Every row comes from one small tree of marks. The marks that hang from a mark follow it in brackets, in alphabetical order. Every link used is in the known rows. Which tree was each row made from?
Known rows
sufuzit{goseb{zevun}}: [ -2.8  -0.4  19.7   4.7   5.6   4.0   1.1  -1.7   0.0  -1.6  12.3   5.6
   3.2   1.6  -1.8   3.2  -2.8  -1.7  -7.5  -3.5 -21.2   4.6   1.0  -6.9
 -13.2   6.7  -2.2 -14.7  15.1   8.1   0.8 -14.5  -8.8  -1.7  -0.8]
ziti{lemud{zavag}}: [ 11.8   3.4  24.6 -11.4  -9.6  14.2   9.9  -3.8 -14.5   8.1  17.3   9.4
   4.7  -5.9  -4.0 -13.6 -10.6  -4.8 -10.6 -16.1   2.6   4.0   4.0   9.7
   2.7   6.8   0.6   7.9 -16.3  14.5  13.9  26.0  -0.5   3.4  -9.5]
goseb{podizi rimipu{lemud} sufuzit zevun}: [ 13.5  14.9  18.7 -23.4 -20.7  -3.2 -12.9  45.7  -3.9   4.8   4.3 -23.9
  -7.5  34.3  19.5  27.4  13.3  21.7   0.2  -7.4 -18.0 -27.0   3.9 -14.3
 -15.3  22.3  30.2   7.9  36.7  32.5  26.4 -16.4  -9.5 -40.7 -12.1]
pifig{goseb{podizi rimipu{lemud{zavag ziti}} sufuzit zevun}}: [ 23.6  10.1  46.4 -36.0 -46.0  17.7 -26.9  55.4 -17.4  10.1  13.0  -4.6
 -10.5  33.2  23.1  20.3   1.0  38.9   8.2  -6.5 -23.2 -37.5  12.9 -12.3
 -20.8  22.2  30.2  -5.9  46.7  27.4  55.2   0.0 -20.5 -33.7 -18.3]
rimipu{goseb{podizi sufuzit zevun} lemud{zavag ziti}}: [ 10.5  -3.2  46.8 -38.2 -33.2   9.2  -9.0  39.0 -25.3  12.7  31.6  -0.2
  -2.5  27.7  24.9   6.1   1.6   7.7  -7.5   7.5 -25.2 -19.9  -3.0  -8.3
  -3.7  29.8  22.8  -9.5  40.6  36.4  48.0  10.9 -23.1 -16.1 -13.8]
podizi{goseb}: [ -8.5  -4.1  -2.4  18.2  -4.5   0.2   3.7 -11.9  -3.9   4.4   1.5  -8.4
   0.1   6.0   0.4   1.2  15.7  -7.7 -15.1  -4.6 -23.8   6.6  -3.6   4.5
   2.7  -7.2  11.9 -12.6   6.2   0.5  -1.6   0.8   0.9  -2.8   5.1]
podizi{goseb{rimipu{lemud{ziti}} sufuzit zevun}}: [ -0.8   8.8  21.9  -8.2 -15.4   3.9  -7.1  13.5 -12.8   6.6  26.8 -11.8
   6.9  32.3  16.0  13.0  24.0  19.7 -24.6  -6.0 -33.3 -26.4   4.7  -2.7
  -5.4  22.7  38.4 -10.2  41.8  27.2  30.9   0.8 -26.6 -40.5  -7.2]
goseb{podizi rimipu sufuzit zevun}: [ 22.8  19.1  15.0 -25.3 -28.4   3.1 -21.9  48.8  -1.6   2.9  -2.3 -13.0
  -3.7  27.4  17.8  25.3  12.9  20.3  -0.3  -5.5 -12.1 -27.9   2.3 -13.4
 -18.6   6.6  23.7  -0.8  36.0  21.8  29.9 -13.9  -9.1 -29.9  -6.3]
rimipu{goseb{sufuzit} lemud{zavag ziti}}: [ -2.2 -11.5  36.7 -21.8 -21.3   7.3  -1.1  15.1 -22.4  18.4  28.7   0.2
  11.4   7.6   8.0   3.5   5.7   2.7 -20.9   6.0 -19.8   1.1  -2.1  -0.1
  15.3  23.2  13.7 -15.9  24.5  17.3  38.0  26.5 -20.5  -8.3 -13.5]
sugireg{lemud{ziti}}: [ -0.2   6.4  10.1 -20.8  -1.0   1.5  10.1 -10.1 -11.5   8.0  24.2  10.5
   0.5  -5.7   2.5 -10.9  -6.3  15.7   6.4   5.1  -6.0 -14.6   7.8   6.3
  -3.2  14.5  15.1   2.8  -2.6  15.5   8.8  15.7 -17.5 -13.8  -7.1]
sugireg{lemud{zavag{ronas} ziti}}: [ -2.7   8.6  37.6 -31.2 -10.7  11.8   7.8 -10.1 -24.5   3.8  54.9  15.3
  -9.0 -35.3  12.7 -12.9  -5.9  13.0  -1.7  -5.2  -6.2 -16.6   1.6   5.6
  -0.4   2.8   4.3  16.7  -8.1  15.9  28.8  26.2 -22.5 -11.2  -3.2]
pifig{goseb{rimipu}}: [  9.2  -7.5   4.9   7.6 -10.2   1.7 -13.8  10.3   6.1   3.1 -14.4  -6.2
   6.0  19.3  -7.3  20.1   8.5  25.7   5.4  -9.7 -13.7  -6.5  10.8  -8.3
 -13.1 -10.3   7.6 -13.4   9.5 -15.4  11.6 -12.1  -8.7 -12.2  -5.1]
lemud{zavag{ronas} ziti}: [ -4.5   4.1  30.0 -24.9 -12.6  12.7  -4.5   0.5 -17.8  -6.7  43.7  15.4
 -10.1 -25.6  11.0 -11.6  -6.5   8.1  -3.4  -5.3   0.0 -11.8   2.0  -1.0
  -0.3  -5.8  -5.2   4.5   2.6   3.8  34.6  18.8 -17.9   0.3   5.0]
pifig{goseb{rimipu{lemud{zavag{ronas} ziti}} sufuzit zevun}}: [ -1.6   7.3  59.0 -32.4 -29.1  18.1 -14.4  22.6 -20.2   5.5  39.9   7.9
  -9.0  -0.3  22.6  20.8   6.1  35.2  -5.8 -13.7 -22.3 -29.8   6.3 -13.8
  -8.4  18.6  14.1   0.8  37.7  26.7  54.6   5.1 -35.3 -31.5  -8.5]
goseb{podizi rimipu{lemud{ziti}} sufuzit zevun}: [ 13.6  17.0  22.5 -35.8 -23.0  -4.2 -19.6  40.1  -9.2   1.4  18.3 -12.0
  -5.8  39.3  21.4  19.3   9.7  33.6   5.5  -0.6 -17.6 -38.8   6.5 -11.2
 -21.0  26.5  32.9  -0.7  38.9  37.2  42.4  -5.0 -21.1 -42.2 -13.4]
rimipu{goseb{podizi sufuzit zevun} lemud{zavag{ronas} ziti}}: [ -3.4  -2.3  58.8 -44.2 -34.7   8.4  -8.2  28.0 -29.2   7.3  55.9   2.4
 -15.7   5.8  34.4  13.7   7.7  10.9  -6.5   0.5 -26.7 -18.1 -11.6 -15.4
  -6.0  23.5  12.2  -4.1  36.4  42.8  54.2   9.5 -32.4 -23.6  -8.2]
zavag{ronas}: [-10.5   0.1  12.6  -4.3   1.7  -2.9   4.1 -11.1  -2.2  -4.8  19.7   5.4
 -11.4 -19.7   7.8   1.9   6.3   1.5   2.0  -6.1  -2.8  -0.5  -8.1  -7.1
  -1.4  -6.7  -9.6   5.1  -6.7   3.0   6.3  -5.4  -8.3  -8.9   9.0]
ziti{lemud}: [  7.1  -1.4   4.8  -0.1  -1.5  -2.3  15.2 -15.4  -3.5   6.7  11.7   9.0
   3.5   3.3  -1.6  -5.8  -4.5   0.9  -2.7  -9.9   1.4   6.1   6.3   5.7
  -5.1   9.8  -1.5   1.7 -18.9  16.9   0.7  14.8  -4.7  -8.4  -3.4]

Write each row's tree
[  8.9  18.9  55.6 -48.4 -32.7   8.8 -20.3  44.2 -21.8  -2.9  48.3  -6.9
 -17.3   9.6  29.6  12.3   7.4  29.4  -1.6 -10.1 -16.1 -37.2   1.7 -11.5
 -11.6  16.5  25.0  13.1  37.8  41.3  60.5   5.5 -25.2 -39.9 -11.4]	goseb{podizi rimipu{lemud{zavag{ronas} ziti}} sufuzit zevun}
[ -7.5  11.3  52.3 -17.7 -24.7  17.6  -8.5  15.6 -24.0   2.0  55.5  -6.1
  -3.8   2.0  21.2  10.4  20.8  18.1 -31.7 -19.6 -35.0 -26.9  -2.7  -1.9
  -2.4  11.4  30.9   1.8  40.2  33.6  54.5  12.8 -33.1 -38.9  -6.3]	podizi{goseb{rimipu{lemud{zavag{ronas} ziti}} sufuzit zevun}}
[  2.3  11.2  38.1  -3.0 -22.3  19.4  -5.3  26.4 -15.7   9.0  18.9 -23.7
   8.6  17.3  10.4  14.7  24.1   2.8 -36.0 -20.9 -31.0 -19.9  -3.8   2.4
   6.1  11.4  36.8   1.9  44.7  24.5  33.7   3.2  -9.6 -26.5 -12.1]	podizi{goseb{rimipu{lemud{zavag}} sufuzit zevun}}
[ 22.2  20.6  38.7 -45.5 -37.8  13.4 -23.4  53.8 -18.9   3.5  25.8 -13.9
  -6.2  30.8  21.9   8.3   3.5  26.1  -3.3  -5.1 -16.7 -41.0   7.9  -5.7
 -13.7  23.2  33.0   6.1  41.9  36.4  53.7   8.5 -17.3 -29.5 -15.6]	goseb{podizi rimipu{lemud{zavag ziti}} sufuzit zevun}
[ 11.3   8.0   6.1 -16.2 -25.7 -13.4 -13.3  41.0   2.0   8.9  -5.6 -24.9
  -3.8  30.6  13.0  28.5  16.4  15.5   1.5  -5.0 -21.3 -15.2   5.3 -13.1
  -6.3  10.9  26.4   0.8  20.4  24.9  24.7  -6.1  -2.2 -42.8 -11.4]	goseb{podizi rimipu{lemud} sufuzit}
[ 11.3  -2.2  19.1 -19.8 -27.2  -0.4  -9.2  33.0  -8.1   9.7   2.9  -4.7
  -3.0  26.2  21.9  25.1  14.7   3.2  -0.8  11.4 -20.0  -5.4 -12.9 -15.2
  -7.0  13.4  15.7 -16.5  33.5  31.4  20.9  -8.5 -15.8 -12.6  -2.4]	rimipu{goseb{podizi sufuzit zevun}}
[ -4.7   1.9  22.9  -0.1 -11.4  12.1  -9.7   7.8 -18.5   1.4  30.8 -15.0
   8.1  17.6  -4.5  -8.7  13.3  16.4 -24.3 -18.9 -27.8 -13.1  13.9   9.7
   4.1  -1.3  30.3  -4.9  24.2  -2.3  33.8  18.8 -11.1 -16.3  -9.7]	podizi{goseb{rimipu{lemud{zavag ziti}}}}
[  5.9   8.8  26.4 -30.9 -13.1  16.8   2.6   1.2 -19.1   9.7  31.5  10.3
   1.3 -17.0   5.1 -18.1 -10.1   9.1  -1.1  -1.9  -1.9 -18.5   7.8  13.4
   0.4   8.6  13.7   8.2  -0.3  10.4  21.6  29.2 -14.7  -3.4 -12.2]	sugireg{lemud{zavag ziti}}
[ 14.5   4.9  44.6 -13.2 -28.1  19.7 -15.3  34.5 -10.7  16.1   2.5  -6.9
   3.8  12.0   8.6  26.7   5.7  21.0 -11.2 -14.2 -22.3 -20.7   4.5  -8.3
  -1.7  17.5  18.2   0.7  40.1  21.0  34.2  -3.3 -16.1 -24.9 -16.6]	pifig{goseb{rimipu{lemud{zavag}} sufuzit zevun}}
[  1.1  -5.3  10.4   0.0 -11.3 -16.4  -9.1  20.6   6.1   3.4   3.7 -25.0
   6.0  30.5 -10.5  16.4  11.0  11.9   1.8 -16.0 -38.6   5.9  15.0 -13.9
 -15.0  -0.7  16.4 -15.0  14.2   2.5  13.2 -14.2   4.2 -35.0  -8.4]	sufuzit{goseb{podizi rimipu{lemud}}}
[  6.5   8.4  46.3 -31.1 -16.7   6.9 -18.7  34.7 -15.1  -3.7  34.4 -12.6
   4.2  22.0  -0.4  -0.7  -4.2  25.7  -2.9 -13.6 -34.1 -19.0  20.5  -8.4
 -22.1  12.4  22.8 -10.7  37.9  15.9  42.0  -0.9 -14.1 -23.4 -17.8]	sufuzit{goseb{podizi rimipu{lemud{zavag ziti}} zevun}}
[ -6.1 -11.3  44.8  -7.7  -2.2  12.1   3.6   8.4 -23.6   8.5  29.1  -5.0
   7.2   3.4   2.8   1.2   2.8  -2.8 -17.9  -9.9 -19.0  -0.1  -6.5   2.5
   7.5  15.5   6.4   2.5  31.2  14.1  19.3   1.2 -11.4   4.6 -14.6]	rimipu{goseb{zevun} lemud{zavag}}
[  1.1   0.4  36.1 -12.6 -10.2  13.3  14.0 -13.0 -16.5   4.3  40.6  14.0
  -8.7 -25.7   6.4  -9.9  -6.5  -1.7  -7.9 -22.0   1.6   5.2  -2.7   4.5
  -0.9  -2.9  -9.2  12.9 -24.6  19.4  20.5  23.0 -10.5  -6.9  -1.7]	ziti{lemud{zavag{ronas}}}
[ -2.5   7.2  35.8 -31.9 -23.9  -0.7 -16.7  28.9 -19.8  -8.2  43.4 -14.5
 -17.2   3.6  11.5   0.4   5.3  26.9   7.3 -16.2 -16.0 -24.6  13.3  -7.7
 -13.5  -5.2  13.5  10.5  13.4  12.4  45.7   9.5 -13.8 -29.7  -7.1]	goseb{podizi rimipu{lemud{zavag{ronas} ziti}}}
[ -9.7   0.5  16.4  17.3   3.7   1.8  -1.7   0.0  -6.9   1.1  18.3 -23.8
   4.6  27.8   3.7   9.4  25.0  11.5 -22.6 -23.5 -29.6 -13.2   3.9   3.3
  -7.7   7.7  29.0   1.7  33.6  13.6   9.1 -13.8  -7.4 -25.7  -8.0]	podizi{goseb{rimipu{lemud} zevun}}
[  5.0   2.0  18.7  -6.9 -11.1  -2.9  -1.9  15.0   2.6  -2.2   5.8  -2.5
  -6.2  14.6   5.5   9.6  -3.3  -0.1   6.1  -6.6 -27.8  -2.3   0.4 -14.8
 -22.7   3.9   4.3 -14.2  21.9  14.4   3.5 -20.5  -5.2 -12.0  -3.7]	sufuzit{goseb{podizi zevun}}
[ 12.2   3.5  16.0  -9.6  -9.4  -1.9 -15.8  29.4   2.8  -6.0   5.4 -15.8
   2.4  29.5  -2.6  18.6   5.7  18.1   0.5 -13.2 -27.9  -8.2  10.3 -14.4
 -29.3  -8.1  14.1 -16.3  27.4   7.7  16.2 -23.7  -6.2 -21.4  -6.6]	sufuzit{goseb{podizi rimipu zevun}}
[  7.9  10.2  15.0 -15.8  -6.2  -3.8 -12.5  30.9  -4.6  -4.0   8.9 -27.1
  -5.7  36.3   9.5  12.1   8.5  21.2   7.1 -13.6 -14.8 -25.7   7.8  -7.6
 -20.2   7.8  20.9  13.4  30.7  17.7  16.6 -21.1  -4.3 -30.1 -10.7]	goseb{podizi rimipu{lemud} zevun}
[ 11.2   2.7  22.5  -6.7 -19.4   9.5  -5.4  16.5   2.6  12.0  -9.6  10.6
  -3.2   6.9  22.2  25.5   0.8  10.9   2.6   4.3 -13.7 -12.5  -7.0 -13.6
  -9.2  18.3   8.9  -9.8  26.1  25.5  14.2 -12.8 -16.8 -11.6  -1.1]	pifig{goseb{sufuzit zevun}}
[  7.3   5.2  42.7 -15.4 -19.6   6.7 -13.0  36.2  -9.4   0.2  20.1 -22.0
   1.2  21.6  -2.0  11.2   4.4  12.3  -8.2 -22.4 -36.4 -10.6  10.3  -7.2
 -19.7   2.7  16.0  -0.7  33.0  11.9  28.7 -10.9  -2.1 -23.9 -15.8]	sufuzit{goseb{podizi rimipu{lemud{zavag}} zevun}}
[ -4.8   6.3  20.2   6.5 -10.9   3.4  -1.8  14.1  -7.0  10.2  14.1 -23.2
   7.7  30.5  13.2  24.8  31.5   5.1 -28.3 -16.3 -36.4 -16.0  -4.7  -2.0
  -0.6  15.5  33.3  -1.3  39.3  28.6  18.8 -10.6 -14.2 -37.5  -9.7]	podizi{goseb{rimipu{lemud} sufuzit zevun}}
[ -5.1   5.1  35.9 -16.8 -12.6  10.1  12.4  -4.4 -16.8   8.6  36.7   7.2
 -10.9 -41.3   8.7  -2.7  -0.4   2.6  -6.2 -14.9 -10.2  -7.5 -10.3   5.1
   5.0  -3.3  -1.2  24.2  -9.6  15.8  18.6  13.1  -8.5  -9.4  -4.5]	sugireg{lemud{zavag{ronas}}}
[ 10.5  -1.0  45.9 -26.9 -36.6   9.1  -6.4  39.9 -20.2  18.3  14.9 -12.0
  -2.4  21.4  22.1  20.1  11.3  -1.8 -11.2  -2.0 -26.5  -9.0 -14.0  -9.0
   2.7  20.5  18.5  -2.0  38.1  38.7  37.7  -0.4  -9.5 -15.2 -14.5]	rimipu{goseb{podizi sufuzit zevun} lemud{zavag}}
[ -8.8 -11.1  30.6  -6.2  -6.5  -1.7   3.3   9.7 -13.6  14.6  15.3  -5.6
   7.3  19.4  15.8  21.6  15.1  -1.0 -17.3   2.0 -22.2  -0.2 -12.0  -7.6
   5.4  29.9  15.0  -9.0  32.7  30.8  14.6  -6.3 -20.3 -17.8  -8.1]	rimipu{goseb{sufuzit zevun} lemud}
[-12.2   0.9  34.0 -13.3  -6.0   3.6  -7.2  11.9 -13.8  -5.6  35.8 -13.2
  -6.0 -11.9  -0.4   7.1   8.4  13.7 -12.6 -23.1 -11.1  -9.2   2.4   0.1
   4.5  -7.2   6.4  19.2   9.2   1.4  27.7   3.3  -7.1 -22.7  -8.0]	goseb{rimipu{lemud{zavag{ronas}}}}
[  4.7  15.8  40.2 -15.9 -24.2  21.5 -11.7  19.9 -19.1   5.9  33.4 -10.3
   6.8  22.3  13.9   6.5  20.1  15.7 -30.2 -13.9 -28.0 -30.5   3.5   1.8
   3.3  18.9  38.3  -6.4  48.8  27.6  46.1  16.1 -23.2 -29.6 -14.8]	podizi{goseb{rimipu{lemud{zavag ziti}} sufuzit zevun}}
[ 20.6  12.4   0.3 -19.3 -33.1  -6.2 -17.9  46.4   1.8   3.0 -12.3 -17.4
  -1.9  28.5   8.9  26.4  13.3  17.0   2.0  -0.7 -15.0 -15.4   2.2 -13.6
 -10.4  -3.7  22.3  -6.2  19.7  12.0  26.6  -6.6  -0.4 -29.9  -5.0]	goseb{podizi rimipu sufuzit}
[-10.0 -16.6  15.1   0.6 -10.5 -11.7   5.2   4.0  -5.7  20.9   6.0  -8.1
   9.1  16.9   6.4  22.3  19.3  -6.2 -17.0   5.5 -20.0  17.2  -8.9  -6.6
  13.8  18.8  10.8 -14.0  19.4  18.9  12.3   3.4 -10.0 -15.3  -5.3]	rimipu{goseb{sufuzit} lemud}
[ -1.9   3.5  19.1  -4.8   7.7   1.8  -4.3   9.8  -9.0  -6.0  13.0 -16.3
   3.0  20.8   2.2   8.1  10.3  17.3  -3.4 -15.5  -8.0 -19.0  10.9   0.9
  -9.6   9.9  15.9  10.2  24.1  11.4  12.6 -12.8  -9.9 -21.2 -12.5]	goseb{rimipu{lemud} zevun}
[-15.9  -1.6  42.5 -13.7  -5.7   0.5  -8.0   4.2 -17.1  -3.7  52.4  -3.5
   5.1  -9.9  -7.2   1.6   2.3  20.4 -14.2 -21.8 -32.8   0.9  15.1  -4.3
  -4.9  -7.0   3.8  -7.4  14.9   2.1  40.3  11.2 -23.4 -27.6  -8.2]	sufuzit{goseb{rimipu{lemud{zavag{ronas} ziti}}}}
[ -4.2   0.1  58.2 -27.3 -32.1   4.7  -0.9  32.5 -21.6  14.2  41.6  -8.3
 -17.8   1.3  35.3  23.5  13.0  -1.6 -12.5  -8.9 -27.7  -8.1 -19.3 -15.7
  -0.3  16.5  10.1   4.0  34.6  42.4  42.3  -2.4 -20.9 -22.2  -4.3]	rimipu{goseb{podizi sufuzit zevun} lemud{zavag{ronas}}}
